Every row comes from one small tree of marks. Brackets hold a mark, then the marks that hang from it, in the order of their numbers. Every link used is in the known rows. Which tree was each row made from?
Known rows
{K82 K675 {K689 K55}}: [ 0.72  2.92  0.36 -2.50 -3.73  2.39  1.90 -1.36  1.94  1.87 -1.74 -1.88
  1.23  2.05  2.10  0.21 -3.02  1.96  1.10 -1.15  0.03 -0.92 -0.33 -1.38]
{K675 {K82 {K689 {K55 {K168 K722}}}}}: [ 0.24  3.30  0.26 -1.17  0.53  1.57  1.12 -0.34  0.15 -0.93 -2.67 -2.17
  1.65  0.96 -0.09  0.49 -2.24  0.89  3.70  0.49 -1.00  2.69  0.38 -1.73]
{K82 K675 {K689 {K55 {K168 {K187 K992}}}}}: [-0.23  4.03  2.75 -2.44 -0.92  1.57  1.52 -0.54 -0.12  3.63 -1.80 -2.27
  3.25  0.97  1.49 -0.12 -3.81  0.21  0.88 -0.32 -0.48 -2.14 -1.20 -2.14]
{K722 K168}: [ 0.14  0.46  0.72  2.23  0.46  0.09 -2.01  0.82 -1.38 -0.79 -1.77 -0.82
 -0.43 -0.10  0.45 -1.20 -0.19 -0.71  0.00  0.67  0.17  0.58  0.44  1.26]
{K722 {K168 {K55 K689} K187}}: [ 1.50  0.14  3.08  0.06  1.57 -1.28 -3.52 -1.55 -1.12 -1.12 -0.65 -0.42
  2.00 -0.61 -1.80 -3.95 -0.84 -2.31 -0.78 -0.40  1.52 -0.72  2.70  0.44]
{K187 {K992 K722}}: [ 1.39  1.80 -0.89 -0.12 -0.11 -3.12  1.07 -0.39 -2.10  1.73 -0.62  0.47
  2.31 -0.86  0.58 -0.49 -1.80 -3.22  0.37  0.20 -2.59 -0.97 -1.77  2.00]
{K722 {K168 K187} {K689 {K55 {K675 K82}}}}: [ 0.91  2.60  3.46  0.65  1.29  0.96 -3.45  1.88 -1.50  0.71 -4.68  1.69
  3.45 -2.91  0.19 -3.83 -2.32 -1.50  0.25 -0.64  0.80  0.47  1.42  1.08]
{K55 K689}: [ 0.46 -0.76  0.12  0.71 -0.51 -0.48 -0.72 -1.29 -0.51 -0.84 -0.52  0.61
  1.21 -0.49 -0.16 -0.90  0.25 -1.61 -1.52 -0.63 -0.43  0.62  1.71 -0.38]
{K689 {K55 K168}}: [-2.67  2.34  0.51 -0.15  1.39  2.29  0.48 -0.16 -0.14  1.02  0.56 -0.41
 -0.58  2.15  0.80  1.72 -1.58  1.46 -0.29  1.05  0.42  1.59 -1.25  0.46]
{K168 K55}: [ 1.51  1.19  0.92 -1.83 -0.31 -0.62 -0.15 -0.99  0.17 -0.29  2.07 -0.97
 -0.03  1.28 -1.43 -0.39 -0.63  0.23  0.48 -0.01  0.34  0.00  0.60  0.33]
{K187 {K168 {K722 K689}} K992}: [ 0.61  4.94  0.27  1.18 -0.11 -1.06  2.29  2.51 -2.61  0.74 -2.52 -0.80
  1.17 -1.77  0.14  1.73 -0.72 -4.63 -0.44  0.22 -3.00 -1.67 -1.27 -0.51]
{K992 K187 {K722 K168 K689}}: [ 1.18  2.42 -1.83  3.05 -0.15 -1.89  0.59  0.04 -1.53 -1.14 -3.81  0.76
  3.38 -1.39  1.09 -3.68 -1.62 -1.11  0.61  0.04 -2.27 -0.05 -0.08  1.33]
{K187 {K992 {K722 K168}}}: [ 1.53  2.18 -0.26  1.72  0.19 -3.08 -0.66  0.16 -3.14  1.14 -2.06 -0.24
  2.02 -0.94  1.04 -1.45 -1.90 -3.69  0.35  0.68 -2.37 -0.54 -1.30  2.86]
{K168 {K722 K689}}: [ 0.83  3.39 -1.47  1.34 -1.68 -0.67  0.85  1.64  0.28 -2.76 -1.84 -0.03
  0.33 -0.97 -1.86 -0.26 -0.19 -1.22  0.08  0.22 -2.63 -1.46  0.67 -2.30]
{K992 K722}: [ 0.72  1.07 -1.77  0.74 -0.59 -2.11  0.83 -1.44 -0.61 -0.64 -1.23  0.73
  1.00  0.29  0.85 -0.54 -1.31 -0.81  0.67 -0.05 -1.82  0.14 -1.00  1.15]
{K675 {K82 {K689 {K55 K168}}}}: [ 0.49  2.64  0.76 -1.17  0.50  2.26  0.79 -0.15 -0.06  0.41 -2.23 -1.57
  1.83  0.75  1.39  0.62 -2.02  1.42  3.14  0.64  0.00  3.73 -0.04 -1.09]
{K168 K187 {K722 K992}}: [ 0.26  1.41  2.74 -0.80  3.71 -1.42 -0.58 -1.39 -0.95  0.18 -2.48  0.80
  2.30 -0.93 -2.83 -1.55 -1.74 -2.06  1.46 -1.30 -0.14 -2.49  0.29 -0.47]
{K689 {K55 {K168 K187}}}: [-2.98  1.75  1.75 -0.88  2.99  1.89 -0.38 -0.56  0.23  1.37  0.38  0.24
  0.72  1.03 -0.12  0.20 -1.80  0.94 -0.29  0.52  1.51  0.10 -0.95 -0.08]
{K689 {K55 K675}}: [-1.30  0.62  1.59 -1.81 -0.11  1.52 -0.82 -0.60 -0.23  2.29 -0.70  1.48
  0.43  0.17  0.66 -0.27 -2.44  0.47 -1.20 -0.70  0.97 -0.07 -0.07  2.14]
{K992 {K722 {K168 K187} K689}}: [ 1.52  3.28 -0.35  3.13 -0.54 -2.27 -1.35  0.67 -1.34 -1.70 -4.14  1.31
  2.70 -2.12  0.62 -3.20 -1.54 -2.47  0.01  0.32 -1.65 -1.00 -0.12  0.29]
{K187 {K168 K55} {K992 K722}}: [ 1.90  4.02  0.87 -0.95  0.44 -2.88  2.18 -1.11 -3.23  2.40 -0.20 -1.02
  1.72  0.80  1.37  1.07 -2.20 -3.83  0.58  0.25 -1.91 -0.15 -2.37  2.80]
{K992 {K187 K168} {K722 K689}}: [ 0.28  3.04 -1.65  1.73  0.19 -1.18  3.40 -0.52 -1.41  0.28 -3.39  0.88
  3.28 -0.90  2.38 -0.72 -1.40 -1.25  0.35 -0.54 -2.19  0.23 -1.52  0.85]
{K675 {K82 {K689 {K55 {K168 K187 K722}}}}}: [-0.05  2.83  1.41 -1.91  1.85  1.19  0.48 -0.83  0.39 -0.47 -2.94 -1.51
  2.83 -0.11 -0.80 -0.69 -2.39  0.47  3.66  0.01  0.11  1.29  0.63 -2.27]

Which tree is each row?
[ 1.45  5.01 -0.47  1.86 -0.85 -2.19  2.62  1.47 -3.34  1.87 -2.98  0.52
  2.49 -1.52  2.72  1.29 -1.62 -4.73 -0.46  0.40 -3.36 -0.27 -2.70  1.33] => {K187 K168 {K992 {K722 K689}}}
[ 2.64  4.44  1.75 -2.21  0.31 -2.98  0.09  0.84 -0.48 -0.25  0.57 -0.40
  3.28 -2.22 -4.68 -2.34 -1.65 -3.87  0.42 -0.21 -1.79 -4.35  0.97 -1.85] => {K168 K55 {K187 K992} {K722 K689}}
[-2.49  3.00  1.63 -1.43  3.42  0.19  0.15 -0.27 -0.76  1.67  0.21 -0.51
  1.34  0.41 -1.85  0.19 -2.52 -1.55  0.16  0.56 -0.24 -1.94 -0.94 -0.18] => {K689 {K55 {K168 {K187 K992} K722}}}
[ 0.13  4.22  0.06 -0.57  1.78  0.62  1.98 -0.14 -0.15  0.87 -2.49  1.02
  2.80 -0.07 -1.60 -0.87 -2.72 -0.58  1.04 -0.98 -1.36 -0.83 -0.19  0.25] => {K168 {K722 {K689 K55} {K992 K187}}}
[ 0.40  0.85  0.25  1.80  1.34 -2.41 -1.67 -1.29 -1.49 -0.82 -3.16  0.63
  2.00 -0.88  0.52 -3.10 -1.66 -1.90  0.74 -0.12 -0.42 -0.90 -0.34  1.62] => {K992 {K722 {K168 K187}}}
[ 1.52  1.73  0.07 -2.44 -0.54  1.79  0.77 -0.75  1.07  0.78 -2.00 -0.93
  2.15 -0.13  1.14 -0.30 -1.82  0.93  3.35 -0.25  0.77  2.86  0.60 -0.32] => {K675 {K82 {K689 K55}}}
[ 1.22  2.41  4.23 -1.89  0.68 -1.21  0.42  0.33 -3.89  3.69 -0.41 -0.67
  1.48 -0.54  0.65  0.64 -2.11 -3.47 -1.02 -0.37 -0.49 -0.67 -0.87  2.46] => {K187 {K168 {K55 K675}} K992}
[ 3.17 -0.49  3.53 -1.90  0.30 -1.55 -2.29 -1.90 -2.14 -0.38 -0.72  0.22
  3.07 -0.41 -1.42 -2.95 -1.31 -1.60  0.46 -1.52 -0.26  1.96  3.19  0.97] => {K168 {K55 {K675 K82} K689}}
[ 0.57  2.80  0.03  0.66  0.88 -2.32  2.26 -0.28 -3.29  2.60 -2.02 -0.06
  1.81 -0.43  2.66  1.48 -1.70 -4.15  0.10  0.18 -2.25 -0.10 -2.81  2.54] => {K187 K168 {K992 K722}}
[ 1.62  3.07  1.94  2.12  0.48 -1.23 -2.12  3.04 -2.13  0.70 -2.84  0.52
  3.06 -3.79 -0.51 -3.11 -0.73 -3.94 -0.89  0.67 -0.71 -2.21  0.39 -0.31] => {K722 {K168 {K187 K992}} K689}
[-1.32  1.86  5.48  0.75  4.45 -0.79 -1.71 -0.24 -3.94  0.72 -4.08  1.01
  2.51 -0.96 -2.08 -1.30 -3.11 -1.43 -0.19 -0.62 -1.27 -1.74  0.04 -0.54] => {K55 {K168 K187 {K722 K992}} K675}
[-1.49 -0.81  4.68  1.20  2.23 -0.50 -2.68 -0.97 -3.14  0.08 -2.63  1.57
  3.15 -1.84 -0.60 -2.47 -1.52 -2.00 -2.82 -0.73 -0.24 -0.53  1.86 -1.14] => {K55 {K168 K187} K675 K689}
[ 2.40 -0.55  5.01 -3.47  2.75 -1.55 -2.62 -1.43 -1.28  0.99 -0.58  0.51
  3.57 -1.45 -2.26 -3.80 -1.70 -0.57  1.89 -1.68  1.41 -0.47  1.98  0.43] => {K168 {K55 {K675 K82}} K187}
[-1.68  0.21  0.17 -0.21  2.78 -0.06  2.63 -1.13 -0.86  0.43 -1.73 -1.08
  1.16  0.30 -0.10 -0.18 -0.46 -0.54  0.88 -0.91 -0.25 -1.03 -0.16  0.28] => {K992 {K187 {K168 K722}}}
[ 1.55  5.15 -1.10  1.74 -1.26 -1.78 -0.01  1.37 -2.22  1.52 -2.45  0.80
  2.51 -1.16  1.39 -1.08 -2.89 -3.66 -0.32  1.04 -2.66 -0.25 -1.67  2.65] => {K187 {K992 {K722 K168 {K689 K55}}}}
[ 1.47 -0.93  4.52 -2.51  0.94 -1.85 -2.74 -2.53 -1.21  0.34 -0.11  1.41
  3.48 -1.55 -2.43 -3.96 -1.76 -2.11 -1.83 -1.69  1.28 -2.03  3.07  0.01] => {K168 {K55 K675 K689} K187}
[ 0.95  0.85  0.76 -1.06  1.81 -3.47  0.07 -0.98 -1.45  2.24 -0.74  1.27
  3.65 -2.27 -0.52 -2.29 -1.84 -3.48  0.38 -0.55 -0.95 -2.80 -1.14  1.00] => {K168 {K187 {K992 K722}}}
[ 0.55 -0.59  5.78  0.08  4.07 -1.99 -2.96 -0.21 -4.97  1.80 -3.05  1.05
  5.67 -3.15 -0.67 -3.34 -1.74 -4.03 -0.39 -1.00 -1.32  0.69  1.87 -0.23] => {K55 {K168 {K187 K992}} {K675 K82} K689}
[-1.29  2.86  1.73 -1.02 -1.69  2.72  0.42 -0.02 -0.65  1.32 -2.59 -0.21
  1.08  0.25  1.50  0.67 -3.61  1.43 -0.67  0.66  0.04  0.85 -0.43 -0.76] => {K82 {K689 {K55 K168 K675}}}
[-2.40  1.71  4.17 -1.74  2.95  0.76 -1.26  0.15 -2.36  4.00 -0.79  1.22
  2.46 -0.95 -0.03 -0.68 -3.43 -1.14 -1.53 -0.01  0.57 -1.33 -1.00  1.37] => {K689 {K55 {K168 {K187 K992}} K675}}
[ 0.54  3.61  3.49  1.36  1.93  1.65 -1.31  1.08 -2.98  3.01 -5.10  2.18
  3.91 -1.48  1.05 -2.94 -3.87 -0.84 -0.82 -0.86  0.07  0.69  0.06  3.32] => {K722 K168 {K689 {K55 K675}} {K992 K187}}
[-2.49  2.84  4.70 -1.03  4.13  0.95 -1.20 -0.98 -2.29  1.97 -2.91  1.37
  2.03  0.43 -1.33 -0.49 -4.03 -0.46 -0.32 -0.79  0.07 -1.00 -0.57  0.82] => {K689 {K55 {K168 K187 {K722 K992}} K675}}
[ 2.36  1.41  1.41  1.46 -1.13 -2.99 -2.47 -2.36 -3.12 -1.50 -2.74  0.46
  2.15  0.13  0.22 -3.36 -2.79 -2.63 -0.86 -0.33 -1.75  0.55  1.47  2.89] => {K992 {K722 {K168 {K55 K675 K689}}}}
[ 1.92  3.88  4.31 -0.06  1.78  0.30  1.43  0.40 -3.53  2.88 -3.61  1.28
  3.96 -1.07  0.70 -0.97 -2.81 -1.36 -0.30 -1.33 -0.72  0.42 -0.28  1.35] => {K722 K689 {K992 {K187 {K168 {K55 K675}}}}}
[ 0.41  3.79  0.86 -0.64  1.76  1.71  1.60  0.09 -0.30  3.05 -2.12  2.09
  3.56 -0.41  0.45 -0.95 -2.75  0.19  0.20 -0.95  0.04  0.62 -0.81  1.30] => {K722 {K689 K55} {K992 K187}}
[-0.82  3.52  2.24 -1.87 -1.20  2.59  1.32 -1.10  1.01  1.89 -2.15 -2.23
  2.19  1.83  1.59 -0.16 -3.47  2.07  1.05 -0.51  0.26 -1.49 -0.64 -2.75] => {K82 K675 {K689 {K55 {K168 K187}}}}
